Each row comes from the steps of one path. Every step used is in the known rows, and no mark comes twice. Write the path behind each row, first mark first.
Known rows
gola, lubu, defa, sibi: [ 17 -58 -38 -25  29  11   1 -53 -41 -40 -39 -31  13  14  18 -63   3   4
  13  32 -27   3  26 -17  17  31  28  43  30  -8 -37 -23 -39  -7]
sigib, sibi: [-51   4   2  25  46 -26  12 -31 -11 -25  20   4   6  34   8  40  49   6
 -16 -34 -11   9 -13  21   2 -25  31  28 -28 -35  18 -29  12  14]
tamam, tomumel: [-41  -6 -14 -29  22   4  30 -20  34  11 -26  12  -7 -26   5  45  17  10
 -18 -27  42 -14  12 -14  21 -27 -31  24  34  -6  19 -10 -15 -16]
niveta, lubu: [ 25  18 -19  -4  -7  35 -41  25  17 -37  30  -4 -17   1 -21 -23 -22  35
  -5   2  13  15  47   9 -30 -18 -17   1   7 -48  39   5  -5  11]
niveta, tomumel, rekob: [ -9 -20   0  17 -40 -13  14   8 -35  21  44 -32  -2 -20   1  -9 -32   4
  45 -35  36 -34   9  -4 -52 -24 -15 -10   7  21 -20 -19 -49   5]
defa, lubu, niveta: [ 10   8  21  21  -1  65   1 -26  31 -14  15  55  -3 -23  19  40  32   3
 -46  35 -21   7  14 -11 -15  48  53  -4  36  65 -10 -28  52 -20]
sibi, tamam, tomumel: [-27 -22 -25 -27 -32  -4  11 -14  41  24 -30  16   8 -36  30  31  22  17
   0 -21  63  18   0  -2  33 -43 -19  29  53 -43  41 -25 -20   7]
tomumel, rekob, gutuz: [-19  -1  20  28  -8   7 -23 -15 -46  -8 -45 -55  30 -48  16 -26 -12 -52
  34  -7   3 -46 -38   1 -14  -8 -25 -16  14 -33   8  18   2   7]
gola, lubu, defa: [ 16 -64 -46 -11  35   4  16 -10 -59  14 -44 -40 -27 -29  -6 -54 -11  21
  -7  43   6 -19  34  -5  13  27  -5  32  33  -3 -10  25 -24   0]
tomumel, defa: [-40   3 -25 -14   8 -34 -10  -5 -18  15 -15   2  -9 -43  41 -42 -16  -4
  41   7  44 -14  -9  -8  32 -12 -15  -2 -29  17  20  33 -10 -19]
sigib, sibi, defa, tomumel: [-15  43  45 -31  43 -12  -2 -43   1 -26  -7 -14 -10  15  34  27  42  -6
 -50 -11 -31 -48  19  14  15   9  44   9   1 -31  18 -36  29 -38]
gutuz, rekob, tomumel, tamam, sibi: [  5 -21 -26 -44  23 -33 -39  43   5 -32 -87  32   6 -44  66  81 -35 -55
 -16 -52 -13 -28  19  36   3 -16  62  -1  39 -32   3 -35  25 -17]
defa, lubu: [ 39 -10  10  27  23  25   4 -13  36 -16   2  39  -7  -9  23  15 -12  -7
  -9  11 -45  12  17   5 -42  40  21  -4  34  25   1 -10  26  -2]
sigib, sibi, tamam, tomumel, rekob: [-73 -19 -23  10 -29 -33  45 -42 -19  -3  -9 -24  -4 -28  39  47  24   0
  56 -72  60  -8   0  14 -14 -66 -26  38  35 -32  58 -57 -37  19]
gola, lubu: [  2 -26 -35 -23   0  -3  23  20 -17 -18 -34 -19  36  -6 -42  -7 -16   5
   6  38  -8  31  43   7  15  38  -9  44   0 -45  -4 -13  29  -7]
sudilel, sigib, sibi, tamam, tomumel, defa: [-77   8 -38 -18  14 -57  18 -48   6  28 -42  23   0 -41  66  -9  22  16
  32 -23 106  17  -2  -2  29 -71 -24  38  11 -47  67  10 -19 -10]
tomumel, niveta, lubu, gola: [ -1  -4 -16  18 -18  12 -90 -32  55 -32  23 -41 -10   5 -54 -39   5  -9
  42   1  24 -25  16  24 -38 -15 -24 -27  60  21   7 -33  13  -1]
defa, sibi, tamam, tomumel, rekob, gutuz: [-35 -17   6   3 -29   8 -20 -45 -19 -20 -68 -46  51 -53  47 -13   9 -45
  46 -22  32 -26 -37  -8   8 -33 -24  14  48 -62  18 -21 -19   8]
sudilel, sigib, sibi, tamam, tomumel, rekob: [-70  -3 -16  11 -20 -45  57 -62 -22   3 -22 -14  -6 -14  32  38  24   7
  49 -65  72   8  16  15 -41 -77 -37  42  46 -45  64 -42 -38  13]
tamam, sibi, defa, lubu: [ 57 -13  14 -25  42  32  12  -8  55   0 -57  31  -6  -1  51  26 -38   0
 -68  15 -83  -9 -10 -10 -19  39  64  13  56  -3 -33 -24   3 -17]
gola, lubu, niveta: [-18  -8 -15 -20 -22  47  17   1 -15 -13 -15  11  34 -20 -36  21  35  14
 -31  56  12  21  34  -9  30  46  28  36  10  12 -11 -29  56 -23]
defa, tomumel, rekob: [-33  42  24   0 -20 -28  12 -21 -49 -41   9 -27 -23 -12  21  21   1 -48
  56 -29  19 -40  38  20 -32   1 -37  -4   5  21  24 -36   2 -28]
sudilel, sigib, sibi, tamam, tomumel: [-48  -1 -17  -6   3 -28  34 -50  33  15 -31  25  10  -2  28  47  51  27
 -15 -37  74  33   6  10   5 -74  -7  51  48 -77  55 -29  -8   9]
tomumel, rekob: [-31  -4  -3  14 -25 -18  28 -14 -47 -11   8 -39 -13 -12  10   0 -18 -15
  59 -34  11 -23  10   7 -40 -14 -29   2   8  23  16 -23 -31   5]
sibi, sigib: [ -1  60  17   5 -26 -26  10 -32   3   2   9  47  15   2 -13  12 -39  30
  19  -9  20  -2  18 -10   7 -12  -7  23 -51 -67  11  14 -29 -19]
sigib, sibi, defa, lubu, gola: [-11 -37  28  32  42   1  -8 -75  78 -10 -23 -24  -4  20   1  -8   8   3
  -6   0 -58 -37 -15  32 -10  37  43 -13  60  63 -20 -54  33 -28]
sudilel, sigib, sibi, defa, lubu, gola: [ -6 -22  35  36  53  -6   6 -96  73  -7 -37 -15  -7  31  -3 -20   3   9
 -18   5 -48 -27   1  33 -38  26  33 -12  69  52 -14 -43  35 -35]
lubu, gola: [-32 -18  10  19  -5 -20 -28 -40  43  -9 -18 -33  -4  19 -32 -28   5 -18
  36   2   4 -24 -14  29  17  10 -19 -24  27  71 -25 -34  25 -30]
gutuz, rekob: [ 43 -21 -12  14   7 -10 -12   4   5 -20  11  22  12   9  13  24 -35 -18
 -11 -18   7 -15   6  26   4 -37  54   4  12  36 -43 -26  -3  -2]
sudilel, sigib, sibi, defa, tomumel, tamam: [-38  27  50 -42  23  -9 -12 -33   3 -13 -33  -5  -7 -24  73  -2  27 -21
   0 -24 -20 -41  90  19 -29   9  60 -11  26 -51  71 -22  54  -9]
tamam, tomumel, niveta, lubu: [ 13  20 -39 -18  -1  40 -64  -3  35 -22  33   1 -10 -33 -23  11  12  19
  -5 -21  50  -7  42 -14 -55 -51 -26  13  62 -67  51  -5 -27  25]
defa, sibi, sigib: [  2  53  17  -5 -30 -21   6 -65   9 -39   9  46  41  30   4  -2 -30  24
  35 -11  -6   9  16 -17  16  -5  21  38 -46 -69 -15 -23 -47 -24]
sudilel, sigib, sibi, tamam: [-12   7  -2  23 -18 -40   5 -35  -5   3  -4  16  20  30  31  -1  38  21
   3 -14  35  54  -4  32 -21 -57  24  30  16 -90  50 -26  12  32]
gola, lubu, defa, tomumel: [ 14   8  -2 -30  34  -8 -12 -16 -50 -29 -37 -20 -37 -22  10 -23  14 -27
 -11  38   9 -31  65  15  22  44 -15  16  23  -4   3   2  23 -42]
gola, lubu, defa, sibi, tamam: [ 34 -67 -45 -19 -45   2 -18 -33 -22 -17 -34 -22  24  -2  43 -68   4  10
  34  32   5  36   8   1  24   4  39  36  47 -56  -4 -37 -32  25]
sudilel, sigib, sibi: [-39  30  13  30  58 -40  30 -57 -18 -18   0  13   7  53   2  24  46  17
 -22 -26  11  27  11  22 -39 -45  14  33  -8 -53  27 -11  20   1]
sigib, sibi, tamam, tomumel: [-56 -21 -23 -11  -5 -20  18 -33  34  11 -17  20  12 -15  34  57  54  20
  -8 -43  59  21  -8   8  35 -60   3  45  35 -64  49 -42  -7  16]
defa, sibi: [  4  -6  -1 -14  -3   6  -7 -45   2 -54  -2   0  33  34  22 -17  11 -12
  21  -1 -29  16  -2 -14   6  10  32  19   2  -8 -30 -46 -18  -9]

Write each row's path
[  6  15   7  -6  -9  18 -97 -45  58 -35  10 -55 -16   2 -39 -43   8 -11
  14   6   6 -57  27  24 -32  -2 -10 -32  69  15   6 -40  18 -26] -> sibi, defa, tomumel, niveta, lubu, gola
[ 11  -6  19   1 -34  39 -23  17  10  38  58  27  17 -18 -15   8  20  30
 -48  16  42 -12   4 -22   1   1  43 -20   6  40 -54 -14   7 -13] -> lubu, niveta, tomumel
[-28  -3 -22 -28   6 -21 -19 -50 -12 -40 -12  -1  28   0  54 -50  -3 -16
  54   2   7   7 -11 -21  32   2  23  16 -20  10 -15 -18 -29 -23] -> tomumel, defa, sibi
[-12 -16 -16 -29  -5 -20 -30 -29  -6 -16  17   2  36  -2  45 -60 -12   2
  39   1  25   2  -7 -29  24  -8  30   6 -20  12 -43 -18 -41 -20] -> niveta, tomumel, defa, sibi
[ 21   7 -47 -15 -34  36 -75   3  39 -12  32  -1  -3 -39 -10   1  15  24
   6 -18  67   9  35  -8 -46 -64 -18  14  70 -87  64 -11 -27  41] -> sibi, tamam, tomumel, niveta, lubu
[ 37 -27 -34   4  33  37 -37  -4 -28  -4   9 -23 -72 -19   9 -71 -19  40
 -14  12  18 -27  38  -4 -22 -15 -11  -6  42  -6  21  39 -50  14] -> niveta, lubu, defa
[ -6 -27 -50   3  45 -65 -26  -5 -28  -1 -37   5  -1 -87  49   9 -43  -5
  10 -25  47 -54 -18  29  16 -30  12 -12   3  25  26  28  -8 -51] -> gutuz, rekob, tomumel, defa
[-14  -5  -7  15 -12   8 -62 -21  57 -43   7 -34 -18  16 -52 -44 -14   9
  35   6  16 -10  22  38  -7  -3 -33 -22  33  35   5 -32  18 -18] -> niveta, lubu, gola
[-25 -44  -6 -12   7 -11 -30  19 -10   6 -43 -12   0 -97  49  24  -7  -9
  22 -43  -8 -44  46  29 -32  22  24 -36  36 -27  90  10  34   0] -> rekob, tomumel, tamam
[-24  -7 -12 -24 -14   4 -31 -38  -6 -15  26  13  38 -13  45 -44  12   5
  21  16  33  -1  -7 -36  32   1  50   5 -16  31 -48 -28 -21 -29] -> lubu, niveta, tomumel, defa, sibi
[ 32  37 -14  -2 -13   3 -48 -78 -14 -38  26  24   5   6   6 -44 -27  33
  27  -7  13 -19  32 -30 -26 -24  16  33   0 -86   2   1 -87   2] -> tomumel, niveta, lubu, defa, sibi, sigib
[ 11 -25  -3 -13 -34  36  -8  30  -1  31  40  14  38 -21 -39   4   8  36
 -44  44  39   5  29 -17   9  24  40  10   9   9 -52 -23  23 -16] -> gola, lubu, niveta, tomumel
[ 12  -7 -12  27  27  22 -19 -26  11 -13  -7  63  -2 -80  50  48   2  -2
 -37  14   8 -31   5  12  -8  26  66 -12  41  87   4 -13  46 -52] -> gutuz, rekob, tomumel, defa, lubu, niveta
[-18  63  13 -43 -32 -32  -9   1  15 -15 -42  69  15  -3  31  44 -52 -14
  24 -29   8   2  38  -2  20 -11  26  29 -39 -98   4 -17 -15 -13] -> tomumel, tamam, sibi, sigib
[ 23   1 -47 -25 -37  37 -80 -17  39 -41  34   0  14 -19   1  -6  23  16
  19 -21  48  19  35 -13 -47 -58   0  23  75 -92  51 -37 -38  34] -> defa, sibi, tamam, tomumel, niveta, lubu
[-45  -3  12   9   6  12  -3 -29 -24   0 -64 -48  22 -62  21   6   1 -44
  21 -23  32 -56 -31 -10   1 -24 -49   2  34 -35  19  12  -9  -4] -> tamam, tomumel, rekob, gutuz
[ 45 -28 -40  22  25 -26 -67 -14 -16  -2   1  -7  26 -62   0  57   2 -26
 -22 -44  16 -65 -22  23 -61 -39  40 -13  71  -9  13  -8  -9  -4] -> gutuz, rekob, tomumel, niveta
[ 34 -50 -26  -6 -46   0 -30 -40 -16  -7 -18 -11   6   1  63 -67  12   8
  31   9  11  21 -14  -4  15 -12  41  14  43 -33  -2 -32 -47  28] -> lubu, defa, sibi, tamam
[-14  14   2  16   4  47  -6 -28  19  -1   7  58  -9 -53  44  13  22  -2
 -19  39   4   2   7 -16   1  42  44  -5  16  75   4  -5  46 -31] -> tomumel, defa, lubu, niveta
[-39 -37 -15  18  -4 -23 -27 -59  85  -1 -42   8 -10 -40  28 -27  -5 -18
  61   7  34  -9  -9  26  21  14 -18 -16  63  75  12 -32  25 -35] -> sibi, tamam, tomumel, defa, lubu, gola
[ 23  24  -3  -7  17   1 -74 -35 -39  -3  12 -17 -34 -29  21  -8  45 -52
   2   5  27 -62  19  -9 -38  -3   4 -16  58   2   2   6  -8  -5] -> lubu, defa, tomumel, niveta
[-21 -24  -6   8 -52  12  24   8 -47  13  37 -27  21 -34 -23   6 -10  12
  24   2  42 -19  29 -11 -34   4   2  10  13  29 -30 -43 -12  -6] -> gola, lubu, niveta, tomumel, rekob
[-31  24  34 -37 -18   0 -40  12   4 -26 -14   7 -11 -47  62   5  17 -54
  47 -19  -3 -27  90  19  -6  33  26 -29  11 -11  60 -21  65  -5] -> defa, tomumel, tamam
[-15 -20  17  -9  49   1  28 -43   5  12 -13 -30   9  16  22   3  23  43
 -62 -18 -47 -38 -22  -1   8 -12  67  25   6 -42   8 -18 -16   6] -> sigib, sibi, defa
[-18  41  23 -38  -7 -22  16 -20 -34 -31 -40 -35 -23  -7  45  27 -17 -45
  10 -25 -15 -56  20   7 -17   1   0  10  25  -1  -5 -51 -16 -42] -> tamam, sibi, defa, tomumel, rekob
[ 11 -28  19   0  28   8 -19 -46  87 -10 -64  -9 -13  17   9  -4 -27 -22
 -13  16 -60 -35 -18  18   2  41  31 -14  73  66 -52 -56  27 -44] -> tamam, sibi, defa, lubu, gola
[-47 -29  -6  15  28 -17 -13 -64  79  -6 -37   3 -20 -32  16 -16  -7 -24
  47   5  19 -28   0  20  18  27 -27 -17  54 100  -1 -25  28 -49] -> tamam, tomumel, defa, lubu, gola
[ 31 -27 -30 -13  22  33 -36 -50 -19 -53   4 -22 -25  16  28 -75  -3  21
   9   9 -14  -5  28 -19 -11  -3  20  16  36 -13 -13 -13 -64   5] -> niveta, lubu, defa, sibi
[ -3 -28  18  37  15   3 -25 -50  72 -23 -17  -1 -10  11 -13 -12  -6 -26
  28  13 -29 -12  -3  34 -13  44  -2 -28  55  91 -27 -39  44 -29] -> defa, lubu, gola
[ 12  26  17 -13  33  -4 -28 -27 -40 -17 -15  -6 -60 -17  35 -19  24 -31
 -15  16  13 -53  42   8  11  17  -7 -14  23  26   3   8   5 -38] -> lubu, defa, tomumel
[ -17   51    4  -36  -14  -46  -13    4    7  -18  -66   64   16  -37
   32   66  -57   -5   11  -44    6  -20   30   11    6  -11   19   23
  -28 -106   26   -6   -7  -31] -> rekob, tomumel, tamam, sibi, sigib
[ 10  52  12 -12  -5  -6 -71 -20 -10 -22  24  -4   6 -16   4  20  45 -61
   6  -3  21 -38  18  -4 -36  -3   2 -11  37 -18   8 -16  20  -6] -> defa, tomumel, niveta
[ 13 -42  25  18  20  16 -12 -64  85   1 -32 -24  -8   2  -2 -29 -18  -1
  -1  19 -57 -41 -11  21 -10  50  25 -27  69  81 -29 -38  25 -34] -> sibi, defa, lubu, gola
[  23  -23  -31   30    5   -7 -105  -29   50  -46   11  -36   -2  -23
  -48   -5  -15  -11   21  -25   26  -58   11   54  -46  -33   -3  -33
   79   32    9  -38   12  -19] -> gutuz, rekob, tomumel, niveta, lubu, gola
[ 19 -16 -32  13  17 -21 -62 -16 -19   9  -4 -19  16 -66 -10  41  26 -14
 -10 -33  13 -58 -21   5 -61 -18   2 -17  66 -35  39  11  -7  -1] -> rekob, tomumel, niveta
[  65   -7  -51   14   13   16 -100   11    7  -44   33   -6    1  -49
  -23   24  -23   13  -18  -32   26  -37   29   28  -80  -50   15   -9
   62  -54   48    1  -15    7] -> gutuz, rekob, tomumel, niveta, lubu
[  1  80   9 -27 -20 -35   5 -11  11 -19 -39  69  13  26   2  51 -48   0
  -5 -16  10  11   1  -7  31 -22   4  44 -49 -88 -29 -12 -31 -31] -> tamam, sibi, sigib
[-12 -17  17  18 -30  33 -23   8 -48   9 -22 -50  60 -61 -10 -22  -5 -27
   4  23  28 -39 -12  -9  -7  10  -6  -2  15 -30 -30   1  21  -6] -> gola, lubu, niveta, tomumel, rekob, gutuz
[-23 -18 -37 -19  29 -38 -27 -52 -20 -42 -36  -9  26 -40  54 -23  -5  -7
  37 -17   6 -24 -20  -1  19   4  14   7   0  -3  14  -6 -24 -45] -> rekob, tomumel, defa, sibi
[-17 -13 -16 -51  18 -27 -33  44   1 -21 -93  19  -3 -49  59  69 -18 -46
 -12 -44 -16 -18  15  22   0   3  32   1  32 -48  21 -23  26 -17] -> rekob, tomumel, tamam, sibi
[-34 -14 -44  -4  39 -54 -20  -9 -30  16 -43  -9  -6 -91  42  -5 -25  10
  17 -17  41 -45 -20  12  13  -6 -24 -14  -2   3  58  46  -8 -47] -> rekob, tomumel, defa
[-19 -44   5 -30 -49  40 -26  44   7  25  18   7  34 -65  17  -5   5   9
  12  12  21  -6  80  -6 -10  34  65 -15  18  -2  10 -24  49  17] -> gola, lubu, niveta, tomumel, tamam
[-26  59  -4 -15 -22 -39  -1 -71  -7 -34  -1  47  39   3  31 -29 -43  20
  62  -5  23   2   9 -27  30 -14   7  36 -67 -60   0  -1 -55 -35] -> tomumel, defa, sibi, sigib
[-61 -10   7  20  -6  -9  -5 -39 -27  -5 -54 -43  37 -54  38  14  29 -38
  27 -39  39 -33 -44   7   7 -52 -23  19  31 -76  42 -11  -4  18] -> sigib, sibi, tamam, tomumel, rekob, gutuz
[ 59 -26  19   3  33  42  19 -25  50  15 -18  11  -7 -19  39  -5 -27  23
 -46  16 -78 -24   5 -11 -38  45  57  -9  55  16  -5  -6   2  -6] -> sibi, defa, lubu
[-35 -13   4  11 -28   4 -13 -22 -21  11 -64 -49  33 -70  39  -4   2 -40
  34 -22  48 -34 -40  -1   5 -36 -44   3  44 -58  33   2 -11  12] -> sibi, tamam, tomumel, rekob, gutuz
[-84 -11 -46 -22   5 -47   4 -35   9  23 -31  14   0 -58  68   1  26  12
  36 -26  89   6 -15  -3  56 -60 -12  36  -3 -34  63  -3 -18  -3] -> sigib, sibi, tamam, tomumel, defa
[-14 -62 -54 -42 -16   6  15 -46  12  -2 -58  -7  17 -27  35  -9  25  20
  13   1  49  23  21 -11  45 -20   2  62  71 -52  13 -40 -40   3] -> gola, lubu, defa, sibi, tamam, tomumel
[-14  65  25 -40 -50  -8 -20  11  19   4 -13  83  24 -16  27  52 -37   3
  -4 -18  30  -4  40 -17  19  -9  53  20 -37 -72 -24 -27  -5 -19] -> lubu, niveta, tomumel, tamam, sibi, sigib
